Each row comes from the steps of one path. Every step used is in the known rows, and no mark comes twice. Write the path behind each row, first mark first.
Known rows:
pebe -> petun: 26.8, -10.8, 34.8, 35.1, -2.3, -3.9, -12.5, 9.3, -67.1, 31.8, -3.2, 25.8, -3.0, -5.1, -3.1, 47.4, -13.7, 22.6, -6.6, 14.8, -66.0, -4.1, -30.5, -1.1
sese -> petun: 43.0, -9.3, 47.3, 32.1, -0.1, -33.7, 6.0, -32.8, -72.2, -34.2, 36.7, 30.8, 30.2, -8.0, -35.2, 31.2, -25.0, 21.5, 10.5, 20.9, -51.9, -4.2, -30.5, -40.8
sese -> lufut -> mugi: -6.0, -14.7, 2.6, -11.7, -19.8, -31.3, 3.3, -2.0, -22.1, -38.9, 43.4, 23.2, -37.5, -19.9, 2.1, 38.9, 11.2, 47.4, 25.5, -22.7, -45.1, 1.0, -14.4, -67.9
lufut -> pebe: 1.4, 1.9, 32.2, -7.3, -42.0, -6.6, -17.3, -25.4, -48.0, -26.7, 8.1, -4.8, -14.3, -16.5, -35.1, 45.7, -8.5, 47.3, 12.2, 17.1, -45.1, 2.7, -62.7, 16.4
petun -> sanubi -> lufut: 32.0, -41.6, -8.0, -5.1, 56.6, 7.7, -10.6, -42.4, -34.3, 19.2, -7.3, -2.2, 12.5, 15.6, -0.3, 29.5, 24.9, 43.0, 18.3, 44.4, 20.1, 8.0, -9.7, -17.6
vadu -> petun -> mugi -> lufut -> pebe: -17.6, -30.9, -30.1, 15.9, -57.1, 15.3, -27.1, 0.4, -36.7, 8.6, -13.3, -40.8, -38.7, -18.6, -54.7, 30.1, -39.5, 5.7, -4.6, -2.5, -54.7, -23.1, -5.2, 56.9
sese -> lufut: 13.4, 2.9, 20.4, 11.4, 3.7, -17.7, -14.0, -19.8, -39.4, -30.1, 33.4, 52.3, 11.8, -23.5, -9.9, 64.6, 8.1, 38.7, 21.6, 0.9, -24.4, -15.7, -37.1, -40.0
sese -> lufut -> mugi -> petun -> vadu -> guvog: 1.6, -47.7, -28.0, -20.2, -23.4, -22.8, -8.7, 30.3, 20.7, -69.2, -17.4, -9.7, -22.6, -1.5, 28.5, 42.0, 18.9, -30.9, -17.2, -28.9, -41.0, -41.7, -0.3, -47.1
sanubi -> lufut -> pebe -> petun -> vadu -> guvog: 20.0, -61.0, -40.6, -26.5, -9.7, 21.0, -30.3, 54.9, 14.1, -20.8, -44.2, -29.4, -14.6, 50.1, -37.2, 33.5, 46.0, -12.2, -32.3, -22.9, -16.8, -33.1, -37.3, 26.7
mugi -> petun -> sese: -10.0, 14.9, 28.1, 15.0, 23.3, 5.0, -13.7, -27.9, -24.8, 10.7, -37.5, 17.9, 30.4, -32.2, 7.4, 40.4, -18.2, 1.9, 5.3, 50.6, -35.3, -11.9, -30.9, 1.1
lufut -> mugi -> petun -> vadu: 13.1, -50.7, -7.1, 3.8, -23.4, -38.8, -11.5, -9.8, -22.1, -7.2, -9.7, -26.2, -25.4, -0.1, 19.2, 18.6, -5.4, -21.1, -24.0, 10.2, -34.8, -24.4, 10.5, -10.5
pebe -> petun -> mugi -> lufut -> sese: -29.9, -10.0, 12.0, 33.8, -14.1, 63.2, -46.7, -12.2, -56.6, 35.2, -36.4, -20.0, -8.7, -2.1, -12.8, 19.2, -1.3, 24.8, 15.9, 11.9, -17.9, -13.8, 32.2, 23.3
mugi -> petun: 32.1, -2.7, 32.2, 32.1, -5.2, -16.4, -10.9, -27.8, -46.0, -7.8, -7.1, 13.7, 7.0, -40.7, 24.1, 55.2, -49.2, 4.4, -23.1, 31.5, -39.4, -6.1, -16.0, 14.3
pebe -> petun -> vadu: 28.1, -43.0, 11.7, 31.4, 6.9, -13.0, -28.1, 9.2, -58.3, 38.9, -16.2, 14.1, 10.7, 31.9, -18.8, 36.5, 27.9, -13.4, -13.5, 16.4, -38.7, -38.3, -30.2, 1.1
sanubi -> lufut -> mugi -> petun -> vadu: 28.2, -70.5, -48.3, -10.4, 9.1, -31.3, -11.0, -3.1, 16.6, -9.3, -4.9, -27.1, -26.0, 13.9, 22.2, 11.1, 2.9, -20.2, -39.1, -4.5, 15.5, -13.8, 40.1, -7.0
petun -> vadu -> guvog: 17.9, -64.5, 7.4, 13.5, -10.7, -19.9, -38.9, -28.4, -65.2, -24.9, -48.3, -12.3, 2.1, 35.0, -0.8, 56.6, 54.6, -4.1, 13.1, 34.7, -48.2, -59.2, -52.5, -11.9
mugi -> lufut: 17.3, -29.9, 2.8, 38.6, -5.1, 1.2, -51.2, -48.3, -72.4, -2.8, 9.7, 22.2, -14.7, -30.1, 28.3, 43.0, -14.2, 41.5, 18.7, 40.1, -10.8, -16.3, 2.8, 23.5
vadu -> petun: 30.8, -17.8, 20.1, 28.9, 5.7, -37.9, 2.1, -4.5, -53.2, 27.3, -26.5, 25.9, -12.6, -15.3, -23.8, 58.2, -31.6, 4.6, -6.9, 13.6, -67.6, -10.6, -41.5, 9.4
mugi -> lufut -> pebe -> petun -> vadu -> guvog: -1.2, -52.9, -30.8, -0.1, -40.5, 36.0, -62.0, 44.8, -19.3, -21.6, -42.7, -23.1, -25.8, 17.3, -6.7, 31.4, 26.2, -10.8, -12.7, -3.0, -34.8, -49.6, -23.0, 58.3
pebe -> lufut -> sese: -21.0, 36.3, 55.8, 17.0, -4.2, 21.0, -48.3, -37.9, -41.0, 21.1, -7.1, 29.3, -31.2, -14.8, -20.3, 19.3, 10.9, 60.6, 41.4, 27.6, 11.2, -14.0, -47.7, 14.3
sanubi -> lufut -> mugi -> petun: 29.1, -40.6, -26.6, -4.7, 0.2, -21.9, 4.9, -0.9, 8.0, -15.7, 7.2, -13.0, -44.2, -21.4, 38.4, 23.5, -36.1, 15.7, -34.2, -8.0, -7.9, 18.8, 38.4, -10.9

Write each row's path:
-2.7, -32.6, -25.5, -3.1, -34.5, 35.8, -6.9, 26.4, -17.9, 11.3, 9.3, -47.4, -17.9, 24.0, -61.4, 25.5, 0.8, 21.9, -23.6, -18.8, -36.0, -1.8, -6.5, 17.4 | sanubi -> lufut -> pebe -> petun -> mugi
-27.3, -29.6, -14.6, 14.9, -68.1, 34.7, -46.4, -38.7, -60.8, -20.1, 17.3, -47.5, -27.1, -13.0, -30.8, 26.7, -9.6, 41.5, 20.7, 22.0, -32.7, -21.9, -3.3, 39.3 | petun -> mugi -> lufut -> pebe
21.3, -44.5, -33.5, -19.9, 1.5, 11.9, -29.2, 36.1, 8.0, 10.0, -6.7, -9.9, -3.8, 41.7, -51.7, 21.4, 30.1, -4.9, -34.8, -18.4, 10.8, -19.0, -23.7, 32.3 | sanubi -> lufut -> pebe -> petun -> vadu
-40.4, 9.8, -1.2, -22.0, 14.3, 10.1, 6.0, 52.4, 10.2, 14.2, 7.5, 35.8, -14.7, -4.2, -17.0, 19.3, 30.4, 27.8, 29.4, -25.7, -63.6, 0.7, -20.9, -73.1 | pebe -> petun -> sese -> lufut -> mugi
39.3, -36.3, -11.9, 7.2, 62.1, 24.5, -3.1, 11.1, -21.3, 52.9, -14.3, 4.2, 12.1, 23.1, -4.2, 21.7, 15.0, 24.1, -5.6, 19.7, 2.1, 12.7, -0.1, -8.8 | pebe -> petun -> sanubi -> lufut
-25.4, 25.0, 54.4, 33.9, -24.0, 25.7, -17.0, -37.7, -53.3, -4.6, 27.2, -7.7, 1.1, 11.3, -79.2, -11.2, -5.3, 35.1, 39.4, 14.3, -16.4, -27.5, -19.8, -31.7 | pebe -> lufut -> sese -> petun -> mugi
-32.3, 24.9, 25.8, -16.2, -8.4, 34.6, -14.6, 28.7, -15.6, 24.1, -27.2, 8.4, 5.8, -0.9, -53.9, 26.8, 13.6, 25.8, 15.6, 15.2, -63.3, 1.4, -69.9, 12.8 | lufut -> pebe -> petun -> sese
-0.2, -10.3, -1.2, 3.9, -43.0, 14.7, -49.4, -27.4, -42.4, -30.3, 13.2, 1.9, -26.1, -36.1, -5.0, 35.2, -19.1, 48.7, 12.8, 19.1, -12.4, -3.6, -20.5, 50.7 | mugi -> lufut -> pebe
-17.8, 33.0, 13.6, -2.7, 34.0, 8.9, -9.7, -3.2, 12.1, -16.6, -6.4, 50.7, 42.0, -44.2, -1.3, 50.6, -10.6, 1.1, 8.2, 12.8, -13.5, -16.4, -28.2, -28.7 | mugi -> petun -> sese -> lufut
-38.9, 51.7, 9.1, -35.8, 0.7, 25.9, -7.0, 15.3, 42.3, -44.3, -1.6, 26.3, 28.1, -49.2, -37.4, 41.7, -14.8, 9.6, 3.8, -5.7, -13.4, -4.6, -50.4, -3.5 | mugi -> petun -> sese -> lufut -> pebe
28.9, -8.8, 27.1, 18.4, 24.6, 3.7, -2.6, -33.6, -41.2, 16.2, -21.7, -5.5, 23.5, -27.3, 23.4, 34.6, -28.7, 4.1, -4.8, 53.5, -21.0, 3.7, -16.3, 2.3 | mugi -> petun -> sanubi
1.5, 12.6, 49.4, 18.6, 12.5, 0.4, -37.3, -25.6, -29.0, -7.3, 12.2, 28.9, 15.0, 28.2, -71.4, -16.0, 25.0, 9.3, 28.9, 15.4, 32.3, -45.3, -36.7, -15.6 | pebe -> lufut -> sese -> petun -> vadu
39.0, -14.1, 45.8, 21.6, 32.5, -12.0, 18.2, -37.5, -67.6, -13.9, 21.4, 10.5, 46.3, 7.3, -39.5, 10.5, -6.4, 21.6, 30.0, 45.9, -33.6, 4.9, -27.5, -52.8 | sese -> petun -> sanubi
24.0, -12.9, -10.8, -14.4, -3.9, 19.1, -12.2, 35.3, 0.9, 4.2, 6.5, 1.7, -17.7, 1.9, -35.4, 34.3, -8.7, 31.3, -27.2, -20.8, -13.6, 18.0, -26.0, 27.4 | sanubi -> lufut -> pebe -> petun
20.8, -53.1, -25.6, -15.3, 38.4, 12.1, 14.7, 29.6, -4.8, 44.5, -3.9, -20.3, -36.0, 26.0, 6.5, -0.3, 19.0, 34.4, -1.1, -0.2, -19.8, 28.3, 22.9, -37.5 | pebe -> petun -> sanubi -> lufut -> mugi
42.0, -27.5, -13.6, 2.6, 58.6, 11.3, -2.3, -25.2, -4.3, 12.6, -17.8, -8.0, 22.4, -14.1, 24.9, 27.7, -19.6, 7.9, -23.1, 39.0, 29.6, 12.1, 14.9, 6.0 | mugi -> petun -> sanubi -> lufut
16.1, 25.8, 69.8, 10.4, 12.8, -4.7, 2.7, -41.8, -48.4, -36.3, -4.9, 29.3, 36.0, -7.1, -47.0, 21.3, -9.9, 34.4, 27.6, 12.9, -16.7, 8.5, -26.7, -39.3 | lufut -> sese -> petun
30.1, 4.3, 30.5, -5.1, 43.9, 2.3, 1.8, -33.6, -10.2, -38.7, -1.1, 31.2, 32.5, 6.4, -46.6, 17.8, -2.7, 35.5, 10.4, -1.7, 34.6, 18.6, 1.1, -37.8 | sanubi -> lufut -> sese -> petun
4.6, -37.4, -22.8, 7.3, -28.6, 26.4, -61.3, 25.4, -23.5, 11.2, -6.1, -3.6, -13.2, 9.4, -23.4, 16.1, 10.7, -6.1, -16.2, 0.2, -5.9, -35.7, -10.6, 62.3 | mugi -> lufut -> pebe -> petun -> vadu
17.6, -19.1, -9.1, -21.5, -11.6, 0.5, -18.1, -18.0, -7.8, -29.1, 13.0, -3.3, -16.2, -3.5, -33.5, 40.8, 1.9, 50.2, -5.4, 0.9, 4.5, 12.3, -34.7, 20.8 | sanubi -> lufut -> pebe
0.5, 24.8, 16.4, -13.6, -25.4, 15.0, -4.6, 52.6, 1.1, -23.9, 30.9, 35.0, -5.4, -21.3, -45.8, 48.7, -8.7, 30.5, -6.6, -41.0, -42.7, 2.0, -51.6, -3.8 | sese -> lufut -> pebe -> petun
-1.0, 44.5, 68.6, 24.0, 4.1, 6.8, -20.9, -26.3, -37.2, -12.8, 23.4, 39.4, -0.4, -9.8, -54.7, -2.8, -14.6, 43.0, 34.2, 12.9, 7.0, -9.1, -38.7, -18.6 | pebe -> lufut -> sese -> petun
-35.8, -16.1, 11.9, 26.8, -20.4, 44.2, -53.0, -69.0, -66.4, 3.9, -30.0, -25.8, -6.9, -7.9, -8.7, 25.0, 9.7, 42.0, 40.4, 34.4, 0.1, -20.2, 22.2, 15.1 | petun -> mugi -> lufut -> sese
-4.6, 20.3, 13.3, -29.1, 5.9, 37.2, 4.7, 46.2, 5.2, -2.3, 15.2, 12.5, 12.8, -9.5, -49.1, 29.3, 10.8, 29.5, 11.6, -18.5, -23.4, 10.0, -50.7, -15.9 | sese -> lufut -> pebe -> petun -> sanubi
22.1, -11.1, -17.7, -32.5, 23.0, 25.0, -0.8, -6.4, 27.2, -13.4, -11.3, -30.3, 8.5, -19.9, -10.7, 18.2, -25.7, 15.8, -26.7, 20.2, 29.5, 23.7, -6.5, 34.0 | mugi -> petun -> sanubi -> lufut -> pebe
10.6, -22.9, 13.0, -5.0, 2.0, -9.1, 13.0, -14.6, -22.3, 7.9, -11.5, -32.9, -23.9, -24.9, 34.5, 11.6, -25.9, 14.0, -0.1, 32.6, -44.9, 19.1, 9.2, -25.5 | lufut -> mugi -> petun -> sanubi
-4.9, -23.5, -1.9, 21.4, -61.2, 19.6, -21.5, -27.2, -55.0, -55.9, 51.5, -36.1, 3.8, -9.6, -64.9, 2.9, -32.3, 22.9, 13.9, 5.1, -38.2, -16.4, 7.9, 5.7 | sese -> petun -> mugi -> lufut -> pebe
